Each row was made from one small tree. The marks that hang from a mark follow it in brackets, in alphabetical order. Every link used is in the known rows. Write each row's tree.
Known rows:
pagos{gudol{gulu}}: [ 62 -14  -2  11   9  23  25 -22   7 -29 -37   3  18  -9   9  45   1   0
 -17  18]
tabak{gulu{bosop} lemi{derofu{pagos{gudol}} rumak}}: [-61  -7 -14 -26   3 -24 -16   1  29 -18  48  10 -55  10 -26 -61  28  85
  51 -63]
gudol{gulu}: [ 54 -15  -5  23  -1  -1   5 -15 -19   7 -27  -3  22   4   7  32 -11  -7
 -10  11]
pagos{gudol{gulu{bosop tabak{lemi{derofu rumak}}}}}: [  0  38  25 -13  14 -36 -50   3  -1   7  28   1  -6 -24 -19 -41  12 -23
 -10 -17]
pazu{bosop}: [  5 -28 -40  18   9   1  26   5 -32  21 -11 -11  24  28   5  37 -19  16
 -16 -23]
lemi{derofu{pagos}}: [-60 -23 -33   6  -6  17  30  -6  -1  10   4 -14 -23  32  -5 -25 -14  23
  31  -9]
bosop{pagos{gudol{gulu{tabak{lemi{derofu}}}}}}: [ -6  27  14 -18  -9  16   2   0  30 -14  18   2  -7 -52   4  27  -2 -44
 -28  75]
pagos{gudol{gulu{bosop tabak{lemi{derofu}}}}}: [  6  54  32  -6  21  -6 -36  15   7   1  -1   1  -7 -49  -9 -25  -1 -31
 -38   2]
lemi{derofu{pagos{gudol{gulu{tabak}}}} rumak}: [  3 -19  14  -9  12  -2   8 -35   2  -7   0  -2 -14  11 -14 -28   2 -15
  40  23]
derofu{lemi pagos}: [  1 -66   5  -1  12  14  27  -7  22 -59 -33  -2 -25  27   2   4 -17  -6
  28 -52]
tabak{gulu}: [ 50 -29  -4  17 -12 -13  21   0  -3  11   7  -1  -8  14  14  26 -10   6
  10 -10]
gulu{bosop{pagos} tabak}: [ 30  25  15  29 -13   3  -2  24 -34  28 -20   4  26   4  24   1  -2 -39
 -20  -6]
gudol{gulu{bosop{pagos}}}: [ 28  23  -6  35 -15  14  -2  -4 -36  38 -51   9  31   2   5  23  10  24
 -13   9]
rumak{lemi{derofu}}: [-36 -16 -26 -20 -14  15   4  22   9  61  29 -16   9  30  13  -6 -17  28
 -13  -1]
lemi{derofu{pagos{gudol{gulu}}} rumak}: [-28 -33 -22  -9   4  10  20 -44   5  -5  -6  -2 -20  27 -24 -15  13  45
  53   8]
pazu{bosop{pagos} gudol}: [-22 -25 -52  43 -13  32  65  13 -46  12 -34 -13  41  33  12  76 -14  35
 -25  22]
bosop{pagos}: [  4 -19 -30  19 -30  19  34   1  -9  -1  -3   0  21  22  21  43  -3  -3
  -3  16]
tabak{gulu{bosop{pagos}} lemi{derofu rumak}}: [-64  20 -20 -10 -39 -39 -25  14  -6  49  57   5 -28  11 -20 -31  24  45
  34 -26]
gudol{gulu{bosop{pagos} tabak{lemi{derofu}}}}: [-18  59  20   5  -9 -11 -39  21 -13  39   5   1   2 -40  -6 -18  -3 -29
 -28  29]
pagos{gudol{gulu{bosop}}}: [ 53  18   5  25  17  19   2 -10 -11  -3 -57  10  21 -10   3  17  12  20
 -17 -20]
rumak{lemi{derofu{pagos}}}: [-59 -35 -31 -28  -3  25   7  15  23  37  22 -12 -11  42   8 -31 -14  66
  11 -10]

Write each row's tree:
[ 62  36  24  33  -7   3 -16   6 -39  39 -47   8  34 -15  15  11  -1 -35
 -20  27] : gudol{gulu{bosop{pagos} tabak}}
[-23 -27 -13 -33  12  48  14 -11  41  14 -16  -1  -5  11   2  -4   1  79
   1  26] : rumak{lemi{derofu{pagos{gudol{gulu}}}}}
[ 33  45  22  36  -1  -9 -21  28 -31 -18 -24   2  33 -33  15  25  -7 -17
 -51  20] : pazu{gudol{gulu{bosop{pagos} tabak{lemi}}}}
[-49  35   5 -17 -14 -17 -22  15   8   0  48   6  -8  -4  -6 -32  21 -21
   2 -13] : gulu{bosop{pagos{gudol}} tabak{lemi{derofu rumak}}}
[-23  39  22  -2  23 -20 -49  16  -3   7   3  -2 -23 -28 -12 -62 -12   2
  -7 -18] : gudol{gulu{bosop tabak{lemi{derofu{pagos}}}}}
[ 74   4  24  10  -6  30  28 -15   5 -21 -34   8  25 -29  23  56   0 -51
 -24  70] : bosop{pagos{gudol{gulu{tabak}}}}
[ 58  -1   5   8  10  32  35 -11 -13   5 -49   4  36 -21  14  72  -7 -22
 -33  66] : pazu{bosop{pagos{gudol{gulu{tabak}}}}}
[ 73   7  30 -13  24 -14 -17   4  30 -57  14   6  10 -54  17  28 -10 -54
 -49  21] : pagos{gudol{gulu{tabak{lemi}}}}
[ 30 -75  18 -16  20   8  20 -48  30 -69 -45   9 -20  21 -17  12  10   9
  49 -34] : derofu{lemi{rumak} pagos{gudol{gulu}}}
[-26  43  14  -1 -16 -42 -56   8 -25  50  33   2   2 -14 -16 -32  11 -23
   2  10] : gudol{gulu{bosop{pagos} tabak{lemi{derofu rumak}}}}
[-68 -39 -39  -2 -11 -12  13 -21 -13  15  32 -11 -22  60 -18 -42  -1  30
  62 -31] : lemi{derofu{pagos} rumak}
[  3  10 -17  21 -13  40  29   7  -4 -12 -35  14  22   5  16  23  22  28
 -11 -13] : gulu{bosop{pagos{gudol}}}
[  1  20   6  -1 -14 -49 -46  25 -14  -4  51  10  15   5   9 -21  12 -25
  -5 -39] : gulu{bosop{pagos} tabak{lemi{rumak}}}
[-46  15 -10  -7 -14 -58 -40  15  -8  41  63  -1 -34  15 -26 -50  13  41
  30 -62] : tabak{gulu{bosop} lemi{derofu rumak}}
[ 37  26  18  18  -5  28  17  17  -7 -12 -30  11  22  -9  26  13  10 -30
 -21   3] : gulu{bosop{pagos{gudol}} tabak}
[  0 -84   3 -19  13   9  31 -29  37 -84 -16   6 -25  42  -8   0   8   3
  55 -65] : derofu{lemi{rumak} pagos{gudol}}
[ -5 -24 -44   5  -5  43  60  -4  -1 -14 -25   2  26  13  12  70   4  32
 -16  21] : pazu{bosop{pagos{gudol}}}
[  5   7  17 -26   7 -32 -27 -12  17 -17  50  -5 -11 -24 -13 -11   0 -49
  -4  18] : pagos{gudol{gulu{tabak{lemi{derofu rumak}}}}}
[-33  -4 -13 -14 -18 -26  -1  18  20  11  58  -8 -40 -10  -6  -3 -13  11
   3  -7] : tabak{gulu lemi{derofu}}
[ 15 -13  21 -34  21  35   1   0  38  16  -8  -3  -3  -2  11 -14 -12  18
 -12  42] : rumak{lemi{derofu{pagos{gudol{gulu{tabak}}}}}}
[ -9  40  20  -4   6 -60 -69   9 -27  44  39  -5  -4 -14 -23 -53   0 -30
  -5 -24] : gudol{gulu{bosop tabak{lemi{derofu rumak}}}}
[  4  29  28  13  27  27  -1  -7  -4   7 -50   1 -12 -18  -9 -40  -1   6
   7   7] : lemi{derofu{pagos{gudol{gulu{bosop tabak}}}}}
[ 64 -60  51 -18  27  -4   6 -36  27 -68 -38   7 -16   7  -5   3  -2 -50
  38 -18] : derofu{lemi{rumak} pagos{gudol{gulu{tabak}}}}
[-27  16   5 -11   0 -29 -18  27   6   1  59 -15 -13 -18   6 -17 -28 -63
 -22   2] : gulu{tabak{lemi{derofu}}}
[-60 -41 -36 -12  -2  10  33 -27  12 -18  20  -7 -25  45 -14 -29  12  37
  59 -21] : lemi{derofu{pagos{gudol}} rumak}
[  8  23   8 -12  -5 -25 -28  18  10 -40  40  16  10  -8  13  -9  25 -20
 -12 -31] : gulu{bosop{pagos{gudol}} tabak{lemi{rumak}}}
[-37  24 -11  15  -2   7  16  21 -32  29  -5 -22  18 -28  -6  49 -27 -16
 -44  72] : pazu{bosop{pagos} gudol{gulu{tabak{lemi{derofu}}}}}
